Known rows, with every step that occurs:
zivu nibig tuge: -3.05; 0.86; -0.46; -1.01; 1.82; 0.75; 4.45; 2.18; 3.27; -2.72; -0.35; 3.40; 0.56; 2.19; 2.46; -0.89; 0.78; -2.01; 4.53; 0.19; 0.40; 0.74; 0.84; 1.96; -2.08
bobe nibig tuge: -2.47; 1.46; -0.73; 0.26; 3.05; 0.85; 2.21; 4.42; 2.22; -1.99; -0.34; 2.32; 1.68; 3.98; 0.83; -1.17; 0.56; -0.89; 3.64; 0.76; 0.57; 1.05; -0.37; 1.09; -3.38
nuzumi deda: -3.96; 0.20; -1.05; -0.94; -0.14; -0.35; -1.39; 3.73; 1.98; -2.54; -1.83; -0.01; 0.50; 1.13; 1.16; 0.23; 1.30; -0.82; 2.82; 1.62; 0.97; -0.19; -2.78; 0.98; -1.83
tuge nibig deda nuzumi sased ritan: -6.52; -0.90; -1.66; -3.33; -0.37; -1.65; -1.33; 2.53; 1.31; -0.78; -2.57; 1.06; -0.10; 3.26; 2.18; 0.09; 2.75; 2.62; 4.62; 0.70; 2.45; 0.71; -0.61; 0.96; 0.32
ritan zivu: -6.12; -2.73; -1.51; -1.29; -2.53; 1.31; 3.79; 0.00; 2.29; -1.68; -2.43; 1.73; 0.46; 2.98; 0.89; -0.05; 1.01; -1.50; 3.20; 1.55; 1.18; 1.41; -1.86; -0.16; -1.56
sased nuzumi deda: -4.35; -0.10; -0.71; -1.67; -0.77; -1.04; -2.13; 3.41; 1.98; -2.60; -2.57; -1.45; 0.23; 1.18; 1.22; -0.34; 2.08; 0.29; 3.76; 2.24; 2.93; -1.10; -3.08; -0.23; -1.80
topos sased: -5.51; -2.62; -1.51; -1.61; -2.83; -1.11; 1.91; 4.11; 3.10; -2.05; -0.64; 2.55; 1.28; 0.14; -0.07; 0.25; 2.49; -0.35; 1.38; 0.54; 1.41; 1.65; -4.36; -0.48; -2.09
nuzumi sased: -4.98; -2.12; -0.71; -0.53; -0.58; -1.86; 0.38; 1.30; 3.40; -2.06; -2.80; 1.05; 1.39; -0.58; 0.56; 0.91; 2.09; -1.25; 2.18; -0.65; 1.87; 0.83; -2.46; 1.35; -2.34
nibig deda nuzumi sased topos: -5.16; -2.42; -1.23; -1.17; 0.65; -3.63; -3.42; 3.41; 1.97; -2.50; -2.71; -0.04; 0.90; -0.18; 0.95; 0.42; 2.71; 1.65; 2.16; -1.48; 4.02; 0.14; -2.47; -1.10; -0.77
risa sased ritan zivu nibig: -8.43; -3.26; -2.16; -1.29; -3.87; 1.85; 5.65; -1.88; 1.52; -0.11; -4.00; 2.45; -0.28; 0.12; 1.38; 2.31; 1.74; -1.63; 1.94; 1.90; 2.85; 1.58; 2.58; -1.95; -1.07
nuzumi sased ritan zivu nibig: -8.10; -3.79; -1.96; -2.05; -3.67; 0.16; 4.14; -2.66; 3.24; 0.33; -4.37; 1.40; 0.41; -0.84; 2.26; 0.74; 0.57; -2.41; 3.21; 0.19; 1.99; 0.98; 2.34; 0.36; -1.75
tuge nibig deda: -3.22; 0.41; -1.71; -2.89; 1.28; 1.09; 3.09; 3.29; 1.80; -3.03; -1.21; 3.91; -0.24; 6.38; 1.41; -0.39; 2.49; 1.50; 5.06; 2.09; 1.18; 1.27; -1.60; 0.88; -0.03
nibig zivu: -3.60; -1.32; -1.19; -0.75; -0.15; 0.80; 3.71; 1.49; 2.33; -3.14; -1.34; 1.84; 0.01; 2.96; -0.49; 0.34; 1.96; -0.41; 2.80; 1.81; 1.26; 1.60; -2.25; 1.38; -0.45
zivu nibig bobe: -1.54; 1.83; -1.98; 0.09; 0.89; 1.51; 3.19; 1.92; 3.41; -3.06; -0.34; 1.29; -0.35; 1.92; 2.07; -0.26; 0.59; -1.40; 2.24; 0.92; 0.08; 0.94; -0.70; 2.83; -0.37
tuge nibig: -3.59; -0.32; -1.29; -2.06; 0.22; 1.13; 2.99; 2.83; 1.71; -2.86; -0.91; 3.21; 0.53; 4.19; 0.88; 0.52; 2.13; -0.35; 4.69; 1.15; 0.37; 1.39; -1.45; 0.53; -2.12
deda nuzumi sased nibig: -4.92; -1.25; -0.38; -0.59; -0.41; -3.61; -4.47; 2.95; 2.85; -1.45; -2.12; -1.34; 0.96; -0.03; 0.65; 1.02; 1.71; -2.11; 3.56; -0.82; 1.25; -0.53; -1.31; 2.37; -2.82
topos sased ritan: -7.71; -3.30; -2.27; -2.22; -5.31; -1.16; 2.21; 3.64; 2.82; -1.00; -1.40; 2.38; 1.65; -0.36; -0.32; 0.86; 2.57; 0.19; 1.43; 0.99; 1.75; 1.79; -2.17; -1.46; -1.94
topos sased nibig: -4.93; -2.42; -1.42; -1.65; -2.89; -2.15; 0.17; 4.67; 3.36; -1.72; -0.23; 2.26; 1.66; 0.95; -0.77; 0.75; 2.32; -1.66; 2.59; 0.28; 0.67; 1.06; -1.73; 0.56; -3.20
risa sased: -5.28; -1.59; -0.96; 0.20; -0.89; -0.19; 1.78; 2.00; 1.79; -2.53; -2.42; 2.23; 0.62; 0.29; -0.40; 2.58; 3.21; -0.48; 1.03; 0.95; 2.85; 1.35; -2.36; -0.87; -1.68
bobe nibig sased: -3.52; -0.39; -1.42; 0.23; 1.76; 0.75; 1.79; 3.32; 1.56; -1.42; -1.09; 1.19; 1.04; 1.72; 1.00; -0.33; 1.27; 0.31; 0.90; 2.13; 0.14; 2.43; -2.50; 0.99; -1.85
zivu nibig deda nuzumi: -3.57; 1.64; -1.68; -1.82; 1.38; 0.33; -0.08; 3.55; 2.63; -2.73; -1.70; 0.63; -1.34; 2.72; 2.95; -1.24; 1.04; -0.48; 3.55; 2.06; 1.53; -0.43; -2.56; 1.32; 1.25
bobe nibig: -2.88; 0.76; -1.66; 0.22; 0.95; 1.10; 1.09; 4.18; 2.33; -1.99; -1.80; 1.03; 1.15; 2.50; 0.05; 0.01; 0.70; -1.55; 2.23; 1.71; 0.85; 0.66; -2.23; 0.05; -2.91
zivu nibig sased: -4.10; -0.95; -1.21; -0.99; 0.69; 0.66; 4.00; 1.09; 2.65; -2.23; -1.12; 2.33; -0.15; -0.11; 2.64; -0.10; 1.40; -0.95; 1.85; 1.60; 0.07; 2.15; -1.29; 1.82; -0.54
risa sased nuzumi deda: -5.31; -0.87; -0.40; -0.73; -0.50; -1.37; -2.18; 2.68; 0.98; -2.19; -3.29; -0.86; -0.14; -0.23; 0.53; 1.71; 3.59; 1.02; 2.19; 2.05; 4.70; -0.51; -2.83; -1.56; -1.76
deda nibig: -3.71; -1.01; -1.52; 0.43; 0.44; -0.84; 0.38; 2.62; 2.61; -3.21; -1.55; 0.78; 1.54; 1.94; 1.75; 0.03; 1.37; -2.44; 2.34; 1.30; 1.10; 0.20; -1.87; 1.62; -2.02
bobe nibig deda nuzumi sased ritan: -5.73; 0.11; -2.12; -1.00; 0.42; -1.74; -3.31; 3.82; 1.86; -0.06; -3.62; -1.18; 0.54; 1.67; 1.27; -0.46; 1.36; 1.35; 2.18; 1.19; 2.87; 0.00; -1.38; 0.39; -0.46

Rows:
-3.34; -0.04; -1.23; 0.26; 1.39; -1.28; -2.97; 3.60; 1.91; -2.81; -1.65; -0.89; 1.16; 1.35; 2.58; -0.32; 0.93; -2.07; 2.42; 1.82; 1.08; -0.77; -1.98; 2.17; -2.01
nuzumi deda nibig
-4.35; -3.23; -1.43; -1.74; 0.60; -0.32; 3.34; 2.58; 0.30; -2.74; -0.09; 3.81; 1.32; 1.73; 1.02; 1.16; 3.13; 1.89; 2.79; -0.04; 1.01; 3.25; -0.24; -1.35; -2.50
tuge nibig sased topos
-6.33; -1.63; -1.98; -1.64; -1.93; 0.57; 4.40; 0.63; 2.27; -1.24; -1.89; 2.10; 0.18; -0.63; 2.54; 0.63; 1.50; -0.29; 1.89; 1.93; 0.44; 2.20; 0.93; 0.82; -0.46
zivu nibig sased ritan
-7.41; -2.47; -2.50; -2.19; -4.11; 2.11; 5.58; -1.16; 2.62; -0.52; -3.30; 1.90; 0.02; 1.49; 2.14; 0.33; 0.19; -2.39; 3.65; 2.02; 1.04; 1.05; 2.20; -0.63; -1.20
sased ritan zivu nibig
-7.44; -2.36; -1.68; -0.45; -3.45; -0.25; 2.18; 1.56; 1.42; -1.48; -3.17; 1.99; 0.93; -0.13; -0.58; 3.27; 3.30; 0.20; 1.10; 1.25; 3.17; 1.51; -0.21; -1.86; -1.65
risa sased ritan
-4.13; -2.85; -1.38; 0.50; 1.83; -2.76; -2.63; 3.27; 0.41; -2.78; -0.85; -0.34; 1.92; -1.11; 2.70; 0.27; 1.90; 0.31; 0.61; 0.61; 1.73; 1.04; -0.79; 0.28; -2.26
nuzumi deda nibig sased topos
-5.84; -2.89; -1.47; -1.56; -0.86; 1.83; 5.93; -1.61; 2.08; -0.91; -1.82; 2.24; -0.51; 1.23; 3.18; -0.71; 0.69; -1.29; 2.31; 2.08; 0.12; 2.68; -0.34; 1.24; -0.25
ritan zivu nibig sased
-5.95; -2.89; -1.17; -2.31; -3.43; -1.81; 1.19; 3.86; 3.08; -2.08; -1.45; 1.14; 1.07; 0.11; -0.09; -0.34; 3.29; 0.79; 2.38; 1.12; 3.46; 0.73; -4.53; -1.72; -2.04
topos sased nuzumi
-1.74; 1.36; -1.52; 0.51; 1.83; -1.51; -3.66; 3.25; 1.79; -3.13; -0.84; -3.08; 0.42; 2.60; 3.05; -1.46; 1.45; 0.24; 2.60; 2.16; 2.41; -1.11; -1.98; 2.86; -0.88
sased nuzumi deda nibig bobe
-7.45; -1.07; -2.65; -3.10; -2.59; 1.39; 2.33; 0.42; 1.72; -0.39; -3.24; 0.49; -1.52; 3.53; 3.36; -1.23; 0.39; -0.10; 4.12; 2.98; 1.92; 0.27; 0.61; -0.28; 1.60
sased ritan zivu nibig deda nuzumi
-5.67; -1.89; -0.95; -2.51; -2.43; -2.38; -2.04; 4.77; 2.29; -1.71; -1.41; -0.58; 0.68; -0.47; 0.83; -0.71; 2.87; 1.08; 2.40; 1.66; 3.28; -0.26; -4.72; -1.09; -2.04
topos sased nuzumi deda
-2.64; -0.57; -1.22; 0.26; 2.41; -0.69; -0.97; 2.38; 1.34; -3.05; -1.23; -0.65; 0.30; 2.52; 1.85; -0.64; 1.10; -1.19; 2.56; 2.57; 1.25; -0.07; -1.44; 3.22; -0.60
nuzumi deda nibig zivu
-4.98; -0.99; -1.59; -2.45; -1.34; -2.98; -3.15; 6.26; 2.52; -1.62; -0.14; 0.72; 0.22; 3.01; 0.50; -0.68; 2.46; 0.55; 3.05; 1.28; 1.50; 0.27; -3.25; 0.96; -0.39
topos sased nibig deda nuzumi
-3.77; 1.11; -1.51; -2.83; 1.68; 0.38; -0.18; 4.43; 0.94; -2.67; -0.77; 1.75; -0.89; 6.12; 2.24; -0.97; 2.32; 1.96; 5.09; 2.11; 1.15; 0.61; -2.95; 0.86; 0.72
tuge nibig deda nuzumi
-4.77; 0.08; -1.06; -0.66; 0.55; -2.00; -3.21; 4.15; 1.17; -2.03; -1.94; 0.40; -0.50; 3.30; 0.25; 1.65; 3.14; 0.44; 2.70; 1.56; 2.92; -0.02; -1.29; 0.51; -0.09
risa sased nibig deda nuzumi
-5.86; -2.08; -0.91; -2.47; -0.50; 0.59; 1.99; -0.94; 1.30; -0.58; -2.60; -0.89; -1.26; 0.69; 4.06; -1.61; 1.05; 0.19; 3.44; 3.26; 2.05; 0.70; -0.73; 0.70; -0.30
ritan zivu nibig sased nuzumi deda
-4.32; -1.91; -0.61; -0.56; -0.70; -3.00; -1.27; 1.80; 3.74; -1.72; -2.38; 0.77; 1.66; 0.17; -0.07; 1.54; 1.88; -2.51; 3.45; -0.96; 1.17; 0.18; 0.18; 2.41; -3.54
nuzumi sased nibig
-5.15; -3.66; -1.40; -0.47; -0.67; -1.24; 2.07; 2.44; 1.32; -2.90; -0.92; 2.23; 1.68; -0.61; 0.46; 1.19; 2.73; 1.11; 0.84; -0.11; 1.68; 2.74; -1.45; -1.57; -2.11
nibig sased topos
-6.01; -4.58; -1.84; -1.30; -1.13; 0.71; 5.48; -1.00; 1.43; -1.48; -1.76; 2.62; 0.44; -0.34; 2.40; 0.30; 1.12; -0.69; 1.70; 0.39; 1.41; 2.75; 1.24; -1.62; -1.61
ritan zivu nibig sased topos
-4.33; -2.69; -1.57; -0.80; 0.34; -0.36; 3.45; 1.74; 1.98; -2.75; -1.06; 2.63; 0.87; -1.71; 1.82; 0.86; 1.83; -0.40; 1.22; -0.14; 1.43; 2.25; 0.22; -0.96; -1.84
zivu nibig sased topos
-8.22; -2.89; -1.95; -3.93; -1.86; -0.53; 0.70; -0.19; 0.76; 0.58; -3.32; 1.02; -0.53; 4.61; 2.67; -0.59; 2.05; 2.28; 5.16; 1.27; 2.44; 1.33; 0.38; 0.42; 0.61
tuge nibig deda nuzumi sased ritan zivu
-4.02; -1.68; -0.49; 0.52; 1.97; -1.67; -1.62; 1.34; 0.31; -2.61; -2.70; -1.52; -0.36; 1.17; 1.14; 0.84; 3.43; 0.68; 1.85; 3.02; 4.97; -0.49; -1.33; 0.77; -0.49
risa sased nuzumi deda nibig zivu
-3.56; 0.39; -0.95; -0.65; 2.03; -0.56; -2.09; 4.06; 0.80; -1.04; -1.89; -1.87; 0.32; 1.13; 1.86; -1.32; 1.61; 1.72; 2.02; 3.22; 2.07; 0.50; -2.85; 0.29; -1.94
bobe nibig sased nuzumi deda
-6.41; -0.42; -1.88; -2.34; -0.74; -1.78; -1.17; 1.65; 2.96; -0.85; -3.63; -0.06; -0.56; -0.08; 2.93; -0.20; 1.57; 0.27; 3.08; 0.61; 2.80; -0.32; -0.10; 1.29; 0.82
zivu nibig deda nuzumi sased ritan
-3.92; -1.11; -1.02; -1.41; 0.45; -2.96; -1.35; 2.20; 3.81; -1.81; -2.73; 1.39; 0.96; 2.68; 0.35; 0.70; 2.18; -0.64; 3.80; -0.06; 2.03; 0.04; 0.03; 2.64; -1.42
nuzumi sased nibig deda
-3.04; -1.61; -1.35; 0.44; 1.44; -0.21; 2.31; 1.41; 2.19; -3.47; -1.08; 1.00; 0.65; 3.12; 1.01; -0.26; 1.56; -1.60; 2.45; 1.99; 1.26; 0.96; -1.31; 2.54; -0.56
deda nibig zivu
-4.30; -1.48; -1.37; -1.48; 1.66; -2.82; -2.11; 2.65; 2.65; -2.40; -2.79; 0.42; 0.13; -1.23; 2.31; 0.13; 1.81; 0.14; 2.48; -1.41; 3.82; -0.35; -0.65; -0.57; -0.59
zivu nibig deda nuzumi sased topos
-4.24; -0.39; 0.37; 0.42; 3.02; -2.64; -2.37; 2.90; 0.71; -2.31; -1.64; -0.44; 1.03; 1.49; 2.65; -0.03; 3.11; 0.37; 3.21; 1.36; 4.51; -0.79; -0.16; 0.80; -2.37
risa sased nuzumi deda nibig tuge
-4.44; -0.56; 0.59; -0.58; 1.59; -3.94; -3.35; 3.21; 2.66; -1.28; -0.60; -0.15; 1.47; 1.37; 1.40; -0.18; 1.72; -1.45; 4.87; -1.83; 0.93; -0.14; 0.57; 3.38; -3.18
deda nuzumi sased nibig tuge
-7.44; -3.07; -2.55; -1.00; -2.23; 1.89; 4.16; 0.21; 0.66; 0.93; -2.52; 1.10; 0.80; 2.53; 1.38; -0.33; 0.65; 0.58; 1.47; 3.00; 0.57; 3.10; 0.59; -0.63; -1.46
bobe nibig sased ritan zivu
-1.74; 0.56; -2.05; 1.46; 1.49; -0.28; 0.21; 2.55; 2.60; -3.46; -0.07; 0.03; 1.07; 3.29; 2.15; -0.60; 1.13; -1.16; 1.50; 1.05; 0.50; 0.84; -1.67; 3.51; -0.81
deda nibig bobe
-6.01; -1.68; -1.29; -2.21; 0.38; -0.53; 0.48; -0.56; 2.74; -0.54; -3.57; 0.00; -1.35; 1.69; 3.76; -1.51; 0.74; -0.79; 3.56; 0.81; 2.40; 0.08; -1.33; 1.66; 1.05
ritan zivu nibig deda nuzumi sased
-4.48; -1.30; -0.18; -1.36; 1.14; -3.55; -2.29; 4.94; 1.99; -1.90; 0.12; -0.14; 1.74; 1.25; 2.91; -2.43; 2.43; 0.55; 3.49; 0.97; 3.12; -0.47; -2.00; 1.13; -2.72
topos sased nuzumi deda nibig tuge
-4.21; 0.31; -1.01; -1.65; 1.87; -1.76; -1.45; 2.05; 3.23; -1.83; -2.83; 0.01; -0.82; 0.37; 3.19; -0.88; 1.46; -0.46; 3.01; 0.31; 2.35; -0.48; -2.32; 2.32; 0.82
zivu nibig deda nuzumi sased
